Every row comes from one small tree of marks. The marks that hang from a mark follow it in brackets, in alphabetical order. Every link used is in the known rows. Which tree was each row made from?
In the rows, 128 means zero.
Known rows:
E(H S T): [ 91 152 148 114 129 142 128 132 157  97 115 147 165 145 102 189 131 174
 137 139 127  99]
A(R U): [ 80 112  75 132 172 151  87 130 142 149 111 171 190 141 121 171 124 140
 134  62 113 131]
S(E(H T(A(B L)) W)): [123 180 139 163  95 146 124 149 159 104 123 142 133 116 167 190 138 164
 120 142 143 155]
W(E(T(A(B)))): [117 175 106 141  73 136 104  99 123 106 163 160 133 144 145 169 180 145
 136 124 107 175]
S(E): [117 161  63 148 113 141  81 146 133 147 142 116 129 129 108 159 149 189
 101 121  88 142]
X(E(H)): [121 125  97 142 145 126 107 133 163 128 149 123 158 107 115 155 123 167
 144 142 115 114]
X(E(B H S T)): [ 92 155 176 123 103 136 175 109 160  75 154 136 158 124 114 192 118 147
 137 189 119 123]
T(A(R) E(B H S W)): [110 169 197 146 121 135 154 125 167  90 108 178 136 126 167 192 112 110
 120 127 104 112]
R(A(B L U)): [ 96 143  68 152 157 179  78 140 124 127 123 178 167 114 135 163 142 125
 159  59 119 182]
S(E(W)): [ 99 170  88 147 116 129  87 163 151 143 127 120 129 129 122 167 153 186
  73 121 113 127]
S(E(B H T(A) W)): [109 193 169 143  94 139 142 129 145  94 138 137 142 130 158 178 108 187
 101 153 117 124]
S(E(H)): [129 144  85 146 136 132  99 161 150 144 142 114 132 112 106 155 126 202
 129 126  93 120]
T(A(U) E(B H S W)): [111 156 202 153 149 158 168 151 149  91 142 180 143 108 168 194 108 124
 142 135 117 126]
X(E(H T(A(L)) W)): [127 146 146 153 106 143 111 151 164  91 110 149 172 108 185 204 116 135
 125 159 171 129]
A(L U): [109 120  63 142 152 176  74 168 135 152 124 160 174 113 130 184 140 136
 149  81 125 157]
S(E(B H T W)): [ 90 181 154 127 100 135 139 145 156 112 133 117 145 133 131 180 126 198
  95 158 124 112]
L(A(B R)): [ 74 181 103 134 149 123  88  78 134 144 131 160 163 147 125 147 134 134
 112  69  95 153]
W(E(T(A))): [127 163 102 136  77 141  80 125 117 110 139 157 142 145 151 179 162 156
 127 128 117 153]
W(E(B H T(A(L R)))): [140 146 139 128  75 158 115 140 137 107 115 182 146 109 176 197 122 106
 161 120 107 156]
E(B S T(A(L U))): [100 163 160 137 105 191 144 124 117  78 131 193 168 129 153 218 118 106
 147 126 123 178]

Write each row's tree:
[117 155 149 175 127 166 134 158 148 100 129 188 132 107 175 208 161  85
 132 118 135 179]
T(A(B L U) E(S W))
[ 89 117  71 141 156 166  99 130 148 152 115 182 176 122 128 178 147 104
 152  58 116 176]
A(B L R U)
[103 177 113 161  81 146 106 127 152 109  91 162 140 140 174 197 149 123
  88 116 135 176]
S(E(T(A(B L R)) W))
[ 89 144 163 128 103 153 155 117 115  88 125 208 152 137 157 210 121  95
 136 117 102 164]
W(E(B S T(A(R U))))
[100 184 167 140  78 145 160  79 129  59 158 159 153 138 139 196 122 124
 118 181 108 156]
X(E(B S T(A)))
[100 156 121 119  83 133 112 147 135 105 129 152 132 140 115 200 179 146
 115 150 116 137]
W(E(S T))
[125 184 199 147 113 142 153 135 156  85 141 162 127 116 157 185 124 131
 125 148 105 115]
T(A E(B H S W))
[ 95 189 162 134  99 145 133 141 159 105 139 146 127 129 130 192 166 130
  94 150 107 127]
T(E(B S W))
[ 81 187 196 134 125 128 162 100 166  74 127 171 152 149 133 183 133 153
 124 129 141 119]
E(H S T(A(B)) W)
[ 97 143 158 140 149 108 148 156 182 103 129 140 142 107 121 184 123 147
 110 156 137  96]
X(E(H S W))
[ 99 185 173 147 100 143 135 114 152  91 110 179 135 141 165 198 133  98
  96 124  99 137]
T(A(R) E(B S W))
[ 81 177 185 116 140 127 159 140 173 110 133 156 140 122 105 174 123 158
 118 125 110  95]
E(B H S W)
[123 176 123 156 104 142 130 100 139 104 154 133 134 137 133 162 131 190
 138 140 106 154]
S(E(H T(A(B))))
[117 155 156 117 109 127 154 150 148 116 163 159 108  98 104 170 144 144
 150 137  77 125]
W(E(B H S))
[105 172 186 131 120 140 151 153 171 102 135 141 129 115 129 186 144 144
 117 152 113 106]
T(E(B H S W))
[100 145  70 138 122 152  84 115 160 148 113 168 156 131 116 168 166 111
 137  73 103 168]
A(B L R)
[ 99 104  62 138 159 170  74 158 143 155  93 180 186 118 139 188 127 113
 145  62 123 154]
A(L R U)
[ 98 180 166 140 102 134 140 120 154  98 105 152 153 137 166 184  96 165
  98 131 115 124]
S(E(B H T(A(R)) W))
[105 132  62 150 157 187  54 169 118 130 100 171 180 111 146 176 122 133
 153  61 123 159]
R(A(L U))
[122 166 113 137 119 140 127 138 143 136 164 119 123 111 107 152 119 192
 130 136  74 127]
S(E(B H))
[ 91 173 190 129 127 133 139 128 160  78 101 168 159 146 143 195 113 161
 113 132 147  95]
E(H S T(A) W)
